Each row comes from the steps of one path. Every step used is in the known rows, and no mark comes twice. Write the path behind each row, first mark first.
Known rows:
linenem -> gegeg -> vates -> sula -> zegu: [ 0.07 -0.06 -0.23 -0.38  0.16  0.01  0.14  0.16  0.00 -0.06  0.02  0.18
  0.17 -0.23 -0.08  0.12  0.19 -0.14  0.15  0.15 -0.24 -0.23 -0.02 -0.07
 -0.05]
gegeg -> linenem: [ 0.19 -0.19  0.08  0.12  0.12  0.04  0.14  0.15  0.34  0.15 -0.18 -0.05
 -0.35 -0.28  0.07  0.19 -0.12  0.18  0.23  0.00  0.02 -0.02 -0.01  0.00
  0.05]
gegeg -> zegu: [ 0.10 -0.06 -0.05 -0.34  0.05  0.11 -0.24  0.04  0.41  0.04  0.09  0.11
 -0.24  0.06  0.07  0.24  0.02  0.02  0.37 -0.09  0.00 -0.16 -0.06 -0.43
  0.05]
sula -> vates: [ 0.26 -0.16  0.00  0.01 -0.22 -0.07 -0.14  0.08 -0.01 -0.04  0.14 -0.11
 -0.13 -0.04  0.17 -0.15  0.03 -0.23 -0.01  0.10  0.20  0.00  0.10 -0.03
  0.04]
vates -> linenem -> kabifut: [ 0.03  0.07  0.04  0.26  0.13 -0.08  0.20  0.08 -0.11  0.18  0.22  0.23
 -0.05  0.12  0.09  0.14 -0.23  0.22  0.08 -0.16 -0.18  0.22  0.14 -0.06
 -0.06]
sula -> zegu: [ 0.09 -0.28  0.02 -0.19  0.19  0.04 -0.21  0.07  0.28 -0.12  0.29 -0.05
 -0.14 -0.13  0.10 -0.14  0.09  0.01  0.23 -0.10  0.09 -0.01  0.07 -0.34
  0.10]
vates -> sula: [ 0.01  0.03  0.10 -0.32 -0.21 -0.01  0.10  0.04  0.15  0.28  0.13 -0.26
 -0.13 -0.24  0.00  0.10  0.01 -0.15  0.16 -0.11 -0.30  0.27 -0.02  0.13
 -0.02]
linenem -> zegu -> kabifut: [ 0.08 -0.05  0.04 -0.19  0.15  0.19 -0.30 -0.02  0.20 -0.30  0.15 -0.04
  0.09  0.45 -0.15  0.12 -0.08 -0.13 -0.28 -0.03  0.03 -0.38 -0.13 -0.17
  0.21]
zegu -> sula: [ 0.22 -0.16  0.19 -0.01 -0.32 -0.14 -0.05 -0.14  0.20  0.20 -0.02 -0.28
 -0.05 -0.18  0.10  0.17  0.24 -0.25  0.08 -0.07 -0.12  0.31 -0.09  0.11
  0.05]
vates -> sula -> linenem -> zegu -> kabifut: [-0.22 -0.16 -0.01 -0.18  0.20  0.06  0.10  0.08  0.05 -0.13 -0.02 -0.26
  0.12  0.23 -0.37  0.04 -0.13 -0.12 -0.17 -0.04 -0.16 -0.12  0.08  0.12
  0.08]
gegeg -> linenem -> kabifut -> sula: [-0.11  0.11 -0.03  0.12  0.28  0.17  0.53  0.08  0.03  0.25 -0.16  0.23
 -0.20 -0.22  0.00  0.07 -0.16  0.33  0.36 -0.25  0.25 -0.10 -0.06  0.12
 -0.03]
zegu -> kabifut -> sula -> vates -> linenem: [ 0.06 -0.01  0.00  0.15 -0.07 -0.07  0.05 -0.10 -0.30  0.04 -0.19 -0.20
  0.00 -0.26 -0.22 -0.30 -0.23 -0.05 -0.26  0.00  0.27 -0.08  0.14  0.18
 -0.01]
vates -> sula -> linenem -> zegu: [-0.24 -0.18  0.03 -0.18  0.15 -0.02  0.35  0.18  0.08  0.05  0.02 -0.06
  0.04  0.07 -0.21 -0.07  0.10  0.03  0.17 -0.13 -0.26  0.28  0.16  0.26
 -0.02]
linenem -> kabifut -> gegeg -> zegu: [-0.07  0.13 -0.19 -0.21  0.10  0.22 -0.21 -0.04  0.07 -0.08  0.21  0.36
 -0.02  0.29  0.15  0.02 -0.06  0.27  0.21 -0.04  0.15 -0.26 -0.05 -0.34
 -0.04]
gegeg -> vates -> linenem -> zegu: [ 0.18 -0.04  0.00  0.11  0.40 -0.08  0.20  0.14 -0.02  0.01 -0.02  0.41
 -0.05  0.10 -0.05  0.23 -0.02  0.05  0.14 -0.03 -0.27 -0.23  0.12  0.00
  0.07]
linenem -> kabifut -> gegeg: [ 0.04  0.06 -0.07  0.08 -0.08  0.09 -0.14 -0.05 -0.07  0.00  0.28  0.13
  0.01  0.23  0.26 -0.13 -0.05  0.14 -0.10 -0.01  0.06  0.04 -0.05  0.06
 -0.02]
zegu -> kabifut -> gegeg -> linenem: [ 0.16 -0.17 -0.01  0.19  0.08  0.14 -0.24 -0.09  0.17 -0.11 -0.25 -0.28
 -0.17 -0.20 -0.04 -0.02 -0.27  0.21 -0.26  0.22  0.18 -0.37 -0.08  0.07
  0.10]
vates -> kabifut: [ 0.02  0.09  0.10 -0.12 -0.15 -0.10 -0.19 -0.05  0.13  0.08  0.22 -0.24
 -0.16  0.04  0.15  0.07 -0.10 -0.15 -0.11 -0.03 -0.13  0.23 -0.07  0.06
  0.05]
zegu -> kabifut -> gegeg: [ 0.19 -0.10 -0.03  0.02 -0.17  0.10 -0.55 -0.20  0.11 -0.14  0.07 -0.34
 -0.02  0.08  0.06 -0.11 -0.13 -0.09 -0.45  0.13  0.08 -0.18 -0.14  0.04
  0.09]
vates -> kabifut -> zegu -> sula: [-0.16  0.41  0.34 -0.18 -0.27 -0.10 -0.28 -0.36 -0.08 -0.10 -0.11 -0.27
  0.07 -0.06  0.03 -0.14  0.12 -0.09 -0.16 -0.14 -0.02  0.32 -0.24  0.28
  0.08]
vates -> sula -> zegu -> kabifut -> gegeg: [-0.15 -0.11 -0.02 -0.41  0.06  0.15 -0.32 -0.16 -0.01 -0.22  0.17 -0.44
  0.11 -0.25 -0.19 -0.33 -0.08 -0.03 -0.18  0.08  0.05 -0.25  0.05 -0.12
  0.07]
linenem -> zegu: [ 0.06 -0.06  0.07 -0.19  0.09  0.10 -0.06  0.09  0.23 -0.11  0.16  0.16
  0.00  0.31  0.01 -0.01  0.14  0.02  0.06 -0.13 -0.07  0.01 -0.05 -0.04
  0.11]
gegeg -> vates -> sula: [ 0.18  0.04 -0.03 -0.25 -0.01 -0.06  0.12  0.06  0.06  0.28  0.05 -0.13
 -0.19 -0.27  0.07  0.36 -0.03 -0.37  0.24 -0.01 -0.32 -0.21 -0.02  0.07
  0.01]
zegu -> vates -> sula: [ 0.00  0.20  0.21  0.00 -0.33  0.03 -0.06 -0.04 -0.11  0.13  0.10 -0.38
  0.00 -0.17  0.06  0.06  0.08 -0.38 -0.16  0.06 -0.21  0.07 -0.05 -0.09
 -0.02]

Which path is each row?
[ 0.03 -0.13  0.09 -0.02  0.35  0.16  0.26  0.19  0.29 -0.07 -0.15  0.25
 -0.15  0.05 -0.09  0.10  0.00  0.32  0.24 -0.04  0.03 -0.19  0.00  0.01
  0.13] | gegeg -> linenem -> zegu
[ 0.04 -0.15  0.22  0.03  0.16  0.03  0.40  0.01  0.21  0.00 -0.33  0.07
  0.02 -0.13 -0.17  0.17  0.21  0.17  0.27 -0.04  0.00 -0.03 -0.02  0.15
  0.12] | gegeg -> linenem -> zegu -> sula
[-0.07  0.17 -0.05 -0.05  0.00  0.12  0.22 -0.02 -0.02  0.22  0.17  0.18
 -0.05  0.08  0.12 -0.03 -0.02  0.04  0.18 -0.33  0.15  0.09 -0.11  0.08
 -0.04] | linenem -> kabifut -> sula
[ 0.01  0.04  0.11  0.08 -0.53 -0.24 -0.16 -0.32 -0.35 -0.07 -0.04 -0.44
  0.16 -0.23  0.09 -0.40  0.16 -0.24 -0.32  0.29  0.20  0.23  0.06  0.45
 -0.02] | zegu -> sula -> vates -> kabifut -> gegeg
[-0.09 -0.25 -0.01 -0.03 -0.07 -0.14  0.24  0.13  0.13  0.28  0.00 -0.35
 -0.16 -0.24 -0.06  0.02 -0.01 -0.12  0.17 -0.08 -0.30  0.42  0.13  0.26
 -0.09] | vates -> sula -> linenem
[ 0.02  0.12  0.11  0.21  0.04  0.01 -0.18 -0.01 -0.02  0.03 -0.07  0.09
 -0.08 -0.05  0.01  0.16 -0.01  0.03  0.04  0.08 -0.08 -0.13  0.09 -0.52
 -0.04] | gegeg -> zegu -> vates -> linenem
[ 0.08 -0.13  0.07 -0.01 -0.14 -0.21  0.13 -0.08 -0.12  0.09 -0.24  0.03
  0.02 -0.30 -0.15  0.04  0.11  0.00  0.32  0.09  0.06  0.05  0.26 -0.16
 -0.04] | gegeg -> zegu -> sula -> vates -> linenem
[ 0.00 -0.09  0.18  0.35  0.20 -0.08 -0.15  0.02 -0.14 -0.14  0.13 -0.08
  0.01 -0.23  0.04 -0.22  0.04  0.02 -0.09  0.07  0.00  0.03  0.23 -0.45
  0.01] | sula -> zegu -> vates -> linenem
[ 0.40 -0.07 -0.25  0.03 -0.08 -0.05 -0.10  0.13  0.13  0.03 -0.08  0.29
  0.04  0.11  0.16  0.34  0.15 -0.21 -0.12  0.22 -0.20 -0.18 -0.23  0.08
 -0.03] | linenem -> gegeg -> vates
[-0.06 -0.28 -0.06  0.16  0.00 -0.11  0.21  0.04  0.17  0.28 -0.15 -0.18
 -0.22 -0.24  0.01 -0.20  0.10  0.00  0.19 -0.23  0.08  0.41  0.03  0.33
 -0.08] | kabifut -> sula -> linenem
[-0.09  0.37  0.07  0.19  0.10 -0.01  0.01 -0.01 -0.50 -0.23  0.06  0.39
  0.08  0.15  0.06 -0.39 -0.24  0.32 -0.09 -0.09  0.26  0.00  0.17  0.03
 -0.05] | sula -> vates -> linenem -> kabifut -> zegu
[ 0.09 -0.12 -0.31  0.25  0.04 -0.28  0.03  0.14 -0.05  0.00 -0.13  0.07
  0.06  0.13  0.08  0.25  0.00 -0.22 -0.28  0.31 -0.22  0.03 -0.08  0.33
 -0.09] | sula -> linenem -> gegeg -> vates -> kabifut
[-0.04  0.24  0.08  0.66 -0.09 -0.01 -0.07 -0.11 -0.48 -0.02  0.13  0.10
  0.16  0.12  0.19 -0.19 -0.09  0.17 -0.43  0.15 -0.01  0.06  0.11 -0.05
 -0.11] | zegu -> vates -> linenem -> kabifut -> gegeg
[-0.30  0.71  0.23 -0.05 -0.13  0.22 -0.12 -0.15 -0.45 -0.18  0.14  0.03
  0.21  0.19  0.09 -0.15 -0.05 -0.08 -0.22 -0.12  0.01 -0.13 -0.17 -0.13
 -0.02] | linenem -> kabifut -> zegu -> vates -> sula
[-0.02 -0.28 -0.02  0.38 -0.03 -0.20  0.26 -0.05 -0.05  0.14  0.05 -0.12
  0.06  0.08  0.09  0.19  0.08 -0.13  0.11 -0.12 -0.02  0.30  0.10  0.11
 -0.03] | zegu -> sula -> linenem -> kabifut
[ 0.10 -0.01 -0.27 -0.06 -0.05  0.01 -0.20  0.06 -0.12 -0.27 -0.24  0.28
  0.25  0.19 -0.30  0.05 -0.15  0.13 -0.30  0.36  0.11 -0.36  0.08 -0.26
 -0.05] | sula -> vates -> linenem -> gegeg -> zegu -> kabifut
[-0.27  0.04  0.11  0.39  0.11 -0.09 -0.08  0.01 -0.20 -0.28  0.08 -0.15
  0.14  0.39  0.00 -0.13  0.06 -0.21 -0.40  0.14  0.01  0.02  0.06  0.00
  0.05] | sula -> linenem -> zegu -> vates -> kabifut
[ 0.06 -0.01  0.09  0.38 -0.16 -0.26  0.36 -0.07 -0.47  0.11  0.03  0.07
  0.17 -0.08  0.00 -0.02 -0.02 -0.05  0.02  0.03  0.08  0.18  0.27  0.08
 -0.06] | zegu -> sula -> vates -> linenem -> kabifut
[-0.26 -0.02 -0.19  0.08 -0.16 -0.16  0.23  0.04 -0.04  0.15 -0.27 -0.05
  0.13 -0.02 -0.10 -0.23  0.13  0.08 -0.23  0.02 -0.06  0.60 -0.14  0.63
 -0.18] | vates -> kabifut -> sula -> linenem -> gegeg
[-0.23 -0.03 -0.07 -0.02  0.59  0.21  0.49  0.09  0.03  0.00 -0.03  0.28
 -0.14 -0.31 -0.07 -0.17 -0.10  0.45  0.53 -0.27  0.42 -0.26  0.08 -0.19
  0.01] | gegeg -> linenem -> kabifut -> sula -> zegu
[-0.28  0.11 -0.02  0.46 -0.15 -0.01  0.11 -0.05 -0.49  0.02  0.10 -0.21
  0.19  0.03  0.10 -0.24 -0.03 -0.09 -0.30  0.15 -0.03  0.11  0.14  0.14
 -0.18] | zegu -> vates -> sula -> linenem -> kabifut -> gegeg
[ 0.12 -0.05 -0.09 -0.33  0.09  0.19 -0.51 -0.07  0.38 -0.14  0.07 -0.09
 -0.14  0.20 -0.08  0.35 -0.19 -0.12  0.04 -0.01  0.10 -0.55 -0.14 -0.57
  0.14] | gegeg -> zegu -> kabifut
[ 0.11  0.00 -0.22 -0.35 -0.10  0.13 -0.19  0.12  0.35 -0.04 -0.09  0.38
  0.07  0.23 -0.01  0.22  0.17  0.14  0.12  0.09 -0.10 -0.02 -0.21 -0.25
 -0.06] | linenem -> gegeg -> zegu
[-0.06  0.39  0.08 -0.10  0.07  0.18 -0.23 -0.06 -0.07 -0.19  0.18  0.28
  0.00  0.33  0.19 -0.12 -0.12  0.19  0.00 -0.27  0.14 -0.05 -0.17 -0.08
  0.05] | linenem -> kabifut -> zegu
[ 0.14 -0.07 -0.16 -0.23 -0.40 -0.04 -0.04 -0.04  0.00 -0.11 -0.28  0.21
  0.31  0.03 -0.09  0.07  0.39 -0.12  0.08  0.28  0.16 -0.05 -0.09 -0.10
 -0.07] | linenem -> gegeg -> zegu -> sula -> vates
[-0.37  0.06 -0.30 -0.21  0.02 -0.04  0.18  0.04  0.10  0.08 -0.33  0.20
  0.10  0.05 -0.21 -0.07  0.14  0.21  0.09  0.00  0.02  0.29 -0.13  0.25
 -0.17] | vates -> kabifut -> sula -> linenem -> gegeg -> zegu
